Each row comes from the steps of one walk. Every step used is in the known rows, and no mark comes twice. Write the walk behind each row, first mark first.
Known rows
B-R: [-13  -2   1   4  -2 -16   6  -5   3  -9  19 -40 -13   1  -2  -1 -50   7
   5  -5   0  11  -9   3]
U-C-D: [ 12 -23  -7  -5  -2   7  -1   6  -2  -3   5   8 -16   0 -10 -44   0  -1
  17  10   7  -3  -2   9]
S-C-D: [ 16 -10  -2  -1   9   1  -1  -5   0  -4  -2 -36 -25  21  -7 -37  -9  12
  -9   5   1  -6 -14  -2]
C-D-M-U-R-B-L: [-23  -3  11   3  -2  15   3  -6 -11   5  12  52  -8  14  -3  27  29 -31
 -17 -13   0  14  15   0]
U-M-D-C: [ 14 -10 -14   5  -8 -10  -1  20   1   1  -4   5   8 -21   2  -5  36  -5
  24  14   4  -6  -5  -4]
R-U: [ -3  -2  13  -6   6   2  -7   6   2  -9 -13   3  13  -3   0 -10  -6   2
  -9 -12   0 -20  -6   1]
M-D: [ -2 -12   1  -3  11 -25  -3   2   3  -6   2 -38  -3   7   2   5  16  10
  -9  -2  -2  -7  -1   0]
L-B-P: [ 21   6   3   6 -17 -35  -3  -5   1  -6   0 -47   1 -16   4  33  -9  20
 -21  -5  -8  16   0  -3]
C-D-M-U-R: [-19  -3   2   2   6  21   0   6 -10   8   1  21  -2  14 -10   6  23 -20
   2  16  -4 -16  11   2]
S-M-D: [ 19  15 -10   0  20 -20   8   5   5   6 -10 -18  12  22  -1 -12  22  13
 -13   9   2   4  -2   4]
U-C-D-M-S: [ -4  -4 -14  -3   0  16  -3   7  -5   3  17  35 -28 -10  -1 -45  10 -13
  22  24   3  -9   3   6]
S-C-D-M: [ 18   3 -11   2   4   9   0   5  -3   4   5  -7 -19   3  -9 -47 -11 -11
  -4  28  -3  -9 -11   2]
B-P: [  1  18   2   4 -10 -28   5  12  -4 -17  -1 -34  17 -19  -3   4  -9  12
 -17 -11  -7  -2  -8   2]
S-M: [ 30  28 -14   3  14 -10   9   3   5   4 -13 -11  15  -1  -8 -12  -9  18
  -3  10   3   2 -10   6]
P-B-Y: [ 16  12  -8 -11   0 -18   0 -21   7 -12 -10   3   3 -46   5  12 -23   4
 -23 -11  -2  10  -3  -5]
R-U-M-D: [ -2  -7   7  -4  10   5  -1  22   2  -3 -17  31  26  11   5  -1  23 -21
   3  -6   1 -11   2  -2]
M-U-R-B-Y: [-17  -1  15  -6 -15  17   3 -27  -1   3  -9  10  29  -7   5  70  -3   9
  -7 -47   4   5   9  -5]
L-B: [ 30  -9  -2   3  -3 -22  -9 -16   7   2  -1 -45 -13 -15   2  34 -19  24
  -5   4  -3   8  -2  -2]
C-D-M: [  2   0 -11   1  12   3   2  11  -6  -2   5  13 -15 -14 -11 -25 -12 -30
 -13  38  -4 -16  -3  10]
U-R: [  5  -3   8   1  -2  -2   4 -12   1   8   4  -6   2  21  -9  31  -9  11
  12  -5   5   7  -3  -4]
P-B: [ 21   7  -1  -3  10 -18  -8 -15   9  -8 -12 -16  -9 -14   4   8   4  27
 -15   5  -4  12   1  -5]
L-B-R-U-M-S: [-11  -6   9   4  -2  -1  -5 -12   6   4   9   1 -22  19  20  31 -23   2
   7 -10   0  23   4 -10]
Y-B: [ 16   3  -1  -3  16 -15  -3  -5   5 -12  -3 -51  18 -31  -6  37  -9  24
   0  -5   0  -7   1   6]
C-D-M-U-R-B: [-17  -6   9   2   3  28   0  -7  -7  11  -3  36   1  16  -3  26  18 -20
 -14  11  -1  -2  16   2]
U-M: [ 23   7 -13   5   4   0   7  12   4  -3 -11   7  20 -23  -7  15 -17  -5
  23   8   0  -2  -9   4]

Which walk is each row?
[ 12  29  -9   3  14   2   3   5   2   2 -22 -23  29  -1  -3   2  23  33
   3 -12  -3 -12  -1   3]
S-M-U
[ 25  -4  -9  -6 -14 -22  -1 -22   5  -3   0 -26  -3 -48   3  38 -48   1
 -15 -12   0   7  -6  -1]
L-B-Y
[ -2 -15  15   2  -9 -12  -7 -13   6   1   9 -25 -17  14  10  16 -37   5
  -9  -9  -1  19   1  -4]
L-B-R-U
[ 13   8 -12  -2   7  18   3  10  -2   5 -16  10  15  12  -7 -38  38  20
  16  -2   4  -6   6   8]
S-M-U-C-D
[-22 -12   4  -2 -10  21   3  17  -5   1  21  50 -11  11  -2 -63 -26 -39
  14  13   3   4   3   8]
B-R-U-C-D-M
[ 21  10 -15   3   1 -20   1   9   2   9  -7 -13   3   1   0 -31  44  17
  -2  16   6  -2  -6  -1]
S-M-D-C
[-15   0   7   3  -1   8   8  13   2  -6   3  22  13  10   2  -7 -37 -21
  15  -8   2   9  -5   1]
B-R-U-M
[ -1 -19  -4   0  -9 -25  -9   6   0  -3   5 -34 -13 -15   4 -16  41  15
   2   6   3 -14  -5  -4]
M-D-C
[ -9  -2   1  -4  17   2  -7 -17   0  -5   4 -40 -48  31   8 -22   6  28
  -8  -5   1  -8 -11  -9]
M-S-C-D
[ -1 -25   6   6 -21 -11  -7   2   4   8   8   2 -13   9  16   6  10 -10
   9   3   3  22   4 -10]
L-B-R-U-M-D-C
[-21  -1   3  -5  -6  28   6 -13  -9   7  -1  51  10 -10  -2  29  -4 -39
 -21  -1   1  -3  13   3]
C-D-M-U-R-B-Y
[-16  24  10   7 -21  13   4   2  -8   7  -1  27  38  -9   2  49  21  -4
  -6 -12  -8   5  15  -2]
D-M-U-R-B-P
[ 14  -9 -16  -2  -7  14   1  16  -4   4  12  38 -10 -19 -12 -54  -2 -24
  22  31   3  -8   1  12]
U-C-D-M
[-15  -2  13   0  -2   9  -4  -8  -2   4  -6 -21  17  17  -4  45  25  28
  18 -28  -2 -10   7  -7]
M-U-R
[-26  -5  15  -1   0  -2   1   1   2  -9   9 -10  -2  15   3 -14 -38  -5
  -4 -15   0   2  -6   1]
B-R-U
[  0   3   2   1   4 -21  -2 -19   9  -8   7 -23 -20   4   7   3 -22  19
 -11   1  -4  30   1  -6]
P-B-R
[-14   1  -7   1  12  13  -4  13  -8  -4  -3   2  -3 -13  -7 -13  16 -16
  -7  19  -8 -28   6   7]
C-D-M-U
[-11  15   0   4  -7  17  -1   5  -5  11   3  14  22 -10  -6  29  17  -1
  21   1  -7 -14   9  -1]
D-M-U-R
[-40  -7   6  -4  -3  22  -1   7  -5   1  26  46 -29  21   9 -54 -13 -27
  14   6   3   2   5   2]
B-R-U-C-D-M-S
[  5  27   1  -4  -4  17  13 -21   1  14 -19  29  41   5   1  47   2  11
 -10 -32   7  15   6  -1]
S-M-U-R-B-Y
[-23 -14   6   3 -14   0   1  18   0  -1   8  21   2   9   9 -24   9 -22
  17  -3   5   5  -3  -5]
B-R-U-M-D-C
[ -8   0   7  -4  16  27  -4   6   0  -2 -14  31 -12  32   9 -25  15  -8
   4  -7   3 -11  -6  -9]
R-U-M-S-C-D
